Each row comes from the steps of one walk. Every step used is in the known rows, and no mark comes twice. Write the walk behind each row, first mark first.
Known rows
d/x/z/s/k: [-0.11  0.14 -0.39 -0.03  0.54  0.15  0.07 -0.12 -0.20  0.32  0.50 -0.20
  0.14 -0.15 -0.66 -0.12 -0.53  0.06 -0.25]
l/d/x/z/s/k: [-0.40  0.20 -0.24  0.10  0.37 -0.16  0.10 -0.47  0.09  0.07  0.35 -0.25
  0.41 -0.50 -0.59  0.30 -0.62  0.01 -0.36]
x/s/k: [-0.17  0.20  0.06  0.17  0.18 -0.05  0.08 -0.28 -0.30 -0.51  0.17 -0.34
  0.30  0.20  0.29  0.57 -0.47 -0.20 -0.12]
l/z/s/k/x: [-0.41  0.37 -0.20  0.41  0.48  0.37 -0.42 -0.37 -0.07  0.08  0.06 -0.55
  0.20  0.02  0.27 -0.52 -0.67  0.00 -0.25]
x/s: [ 0.03  0.10  0.31  0.15  0.10  0.21  0.18 -0.19 -0.24 -0.38  0.09 -0.13
  0.07  0.32 -0.08  0.46 -0.53 -0.17  0.03]
d/s/k/x: [-0.55  0.18 -0.06 -0.10  0.02 -0.11 -0.41  0.21  0.15 -0.29  0.21 -0.11
  0.13  0.11  0.54  0.30 -0.48  0.09 -0.44]
d/x/z/s: [ 0.00  0.09 -0.26 -0.04  0.49  0.27  0.11 -0.07 -0.17  0.39  0.46 -0.09
  0.02 -0.09 -0.86 -0.18 -0.56  0.08 -0.18]
z/s/k/x: [-0.19  0.37 -0.34  0.31  0.56  0.21 -0.40 -0.40 -0.06 -0.21  0.12 -0.27
  0.13 -0.02  0.49 -0.17 -0.59  0.13 -0.57]
x/s/k/z/d: [-0.10  0.29 -0.04  0.22  0.31 -0.13 -0.01 -0.42 -0.15 -0.43  0.13 -0.49
  0.30  0.35  0.29  0.37 -0.40 -0.11 -0.22]
x/z/d: [-0.11 -0.24  0.04  0.07  0.30 -0.05  0.39 -0.07  0.16  0.17  0.01 -0.24
  0.03 -0.03 -0.91 -0.07 -0.40  0.31 -0.07]
k/x/s: [ 0.15  0.09  0.43  0.17  0.16  0.28 -0.03 -0.36  0.04  0.03 -0.14 -0.07
  0.05  0.55  0.14  0.22 -0.38  0.16 -0.19]
z/d/k: [-0.51  0.32  0.28 -0.02  0.08 -0.04 -0.10 -0.10  0.32  0.38 -0.19 -0.22
  0.04 -0.05 -0.35  0.18 -0.33  0.21 -0.13]
s/k: [-0.49  0.29 -0.35 -0.05  0.12 -0.28 -0.17 -0.14 -0.21 -0.23  0.17 -0.37
  0.41 -0.26  0.51  0.28 -0.14 -0.11 -0.23]
k/z: [-0.06  0.42 -0.26 -0.02  0.21 -0.02 -0.26 -0.12 -0.14 -0.15  0.08 -0.36
  0.03  0.19  0.28 -0.28 -0.08 -0.03 -0.20]
d/s: [-0.45  0.10  0.08 -0.18 -0.10  0.09 -0.24  0.41  0.09 -0.31  0.24  0.08
 -0.10  0.05  0.07  0.26 -0.55 -0.03 -0.19]
s/k/z/d/x: [-0.35  0.46 -0.53 -0.05  0.33 -0.39 -0.31 -0.36  0.01  0.05  0.21 -0.55
  0.41 -0.06  0.37  0.00 -0.05  0.01 -0.37]
s/k/x/z: [-0.31  0.12 -0.21  0.07  0.31 -0.24 -0.09 -0.24 -0.05 -0.03  0.05 -0.42
  0.37  0.02  0.35  0.09 -0.18  0.20 -0.39]
x/z/s/k: [-0.17 -0.01 -0.36  0.28  0.63  0.08  0.14 -0.08 -0.19 -0.29  0.25 -0.37
  0.06 -0.10 -0.32 -0.23 -0.66  0.18 -0.36]
x/s/k/z: [-0.10  0.33 -0.07  0.20  0.29 -0.09 -0.03 -0.33 -0.31 -0.56  0.19 -0.48
  0.28  0.35  0.44  0.37 -0.40 -0.18 -0.21]
l/s/k: [-0.66 -0.04 -0.41 -0.21  0.34 -0.30  0.27 -0.37 -0.26 -0.50  0.00 -0.43
  0.42 -0.31  0.15  0.22 -0.31 -0.40  0.00]

Which walk is each row?
[-0.49  0.30  0.42  0.29  0.21  0.29 -0.18 -0.30  0.24  0.48 -0.22 -0.52
  0.14  0.26 -0.28 -0.21 -0.57  0.12  0.02] : l/z/d/k/x/s
[-0.41  0.31  0.38  0.03  0.12  0.02 -0.16 -0.21  0.44  0.53 -0.30 -0.20
  0.03  0.13 -0.26  0.10 -0.31  0.35 -0.23] : z/d/k/x
[-0.64  0.64  0.05  0.23  0.26 -0.10 -0.27 -0.35  0.12 -0.21  0.00 -0.40
  0.19 -0.25  0.06  0.18 -0.59  0.00 -0.44] : l/d/k/z/s
[ 0.03  0.51 -0.41  0.21  0.52  0.21 -0.41 -0.25 -0.13 -0.27  0.14 -0.36
 -0.09  0.21  0.32 -0.51 -0.39  0.01 -0.41] : k/z/s
[-0.17  0.32 -0.14 -0.04  0.19 -0.09 -0.32 -0.08  0.29 -0.04  0.05 -0.30
 -0.04  0.27  0.03 -0.22 -0.26  0.14 -0.31] : k/z/d/s
[ 0.05 -0.09  0.20  0.10  0.27  0.15  0.09 -0.16  0.09  0.24 -0.12 -0.14
  0.01  0.30 -0.25 -0.15 -0.29  0.38 -0.24] : k/x/z
[-0.47  0.37 -0.27  0.38  0.46  0.34 -0.37 -0.30 -0.15 -0.02  0.14 -0.56
  0.21 -0.10  0.20 -0.47 -0.68 -0.10 -0.18] : l/z/s/k
[ 0.11 -0.03  0.09  0.25  0.49  0.31 -0.01 -0.25  0.10  0.15 -0.07 -0.14
 -0.07  0.31 -0.23 -0.32 -0.50  0.41 -0.39] : k/x/z/s
[-0.31  0.08 -0.18  0.09  0.33 -0.28 -0.06 -0.33  0.11  0.09 -0.01 -0.42
  0.38  0.02  0.22  0.09 -0.19  0.28 -0.40] : s/k/x/z/d
[-0.10  0.28 -0.10 -0.11  0.23  0.06  0.03 -0.25 -0.27  0.16  0.44 -0.18
  0.31  0.06 -0.23  0.44 -0.40 -0.20 -0.08] : d/x/s/k
[-0.35  0.27 -0.20  0.02  0.18 -0.21 -0.27 -0.31 -0.03 -0.02  0.01 -0.34
  0.39 -0.01  0.65  0.19 -0.11  0.10 -0.38] : s/k/x
[-0.52  0.53  0.41  0.02  0.10  0.15 -0.32  0.06  0.01  0.27 -0.21 -0.22
 -0.02  0.22  0.25  0.10 -0.31  0.21 -0.27] : d/k/x
[-0.23 -0.26  0.08  0.02  0.26 -0.04  0.30  0.14  0.27  0.05  0.10 -0.17
 -0.05  0.04 -0.87 -0.01 -0.57  0.32 -0.15] : x/z/d/s
[-0.52  0.08 -0.07 -0.07  0.11 -0.13 -0.28  0.24  0.14 -0.31  0.24 -0.17
  0.10  0.14  0.34  0.23 -0.53  0.16 -0.45] : d/s/k/x/z
[-0.38  0.42 -0.48  0.02  0.29 -0.41 -0.30 -0.34  0.02 -0.13  0.10 -0.58
  0.39 -0.05  0.52  0.00 -0.05  0.02 -0.38] : s/k/z/d
[-0.06  0.37 -0.19 -0.08  0.30  0.02 -0.05 -0.29 -0.27  0.13  0.46 -0.27
  0.30  0.17 -0.14  0.30 -0.35 -0.19 -0.15] : d/x/s/k/z
[-0.02  0.09  0.15 -0.07  0.17  0.08  0.13 -0.39  0.27  0.51  0.11 -0.07
  0.15  0.07 -0.78  0.29 -0.39  0.08 -0.03] : z/d/x/s
[-0.04  0.34 -0.19  0.01  0.24 -0.10 -0.22 -0.30  0.19  0.10 -0.04 -0.37
  0.05  0.19 -0.01 -0.29 -0.10  0.12 -0.22] : k/z/d
[-0.43  0.07  0.05 -0.05  0.07 -0.17 -0.23 -0.11  0.53  0.13 -0.02 -0.12
  0.14  0.05 -0.05  0.25 -0.42  0.26 -0.35] : z/d/s/k/x
[-0.54 -0.16 -0.32 -0.12  0.47 -0.27  0.33 -0.44 -0.16 -0.36 -0.08 -0.46
  0.40 -0.11  0.04  0.08 -0.34 -0.19 -0.12] : l/s/k/x/z
[-0.57 -0.05 -0.30 -0.16  0.38 -0.25  0.20 -0.48 -0.15 -0.35 -0.11 -0.41
  0.41 -0.14  0.25  0.15 -0.28 -0.26 -0.10] : l/s/k/x
[-0.60  0.16  0.13  0.00 -0.09 -0.15 -0.10 -0.09  0.30 -0.35  0.15 -0.03
  0.21 -0.36 -0.13  0.53 -0.65 -0.06 -0.29] : l/d/s
[-0.13  0.11  0.01 -0.18  0.12  0.02  0.02 -0.30  0.33  0.68  0.09 -0.04
  0.15 -0.13 -0.75  0.13 -0.25  0.13 -0.05] : z/d/x
[-0.54 -0.20 -0.28 -0.11  0.49 -0.31  0.35 -0.52  0.00 -0.24 -0.14 -0.47
  0.41 -0.12 -0.10  0.08 -0.35 -0.11 -0.13] : l/s/k/x/z/d
[-0.39  0.48 -0.53  0.00  0.27 -0.36 -0.33 -0.22 -0.21 -0.30  0.19 -0.57
  0.38 -0.05  0.73  0.00 -0.04 -0.09 -0.36] : s/k/z
[ 0.04  0.22  0.07 -0.13  0.16  0.24  0.10 -0.18 -0.22  0.26  0.39 -0.03
  0.14  0.14 -0.49  0.36 -0.44 -0.18  0.02] : d/x/s
[-0.30  0.16 -0.12  0.09  0.33 -0.03  0.15 -0.43  0.12  0.13  0.30 -0.15
  0.29 -0.45 -0.78  0.24 -0.65  0.02 -0.29] : l/d/x/z/s
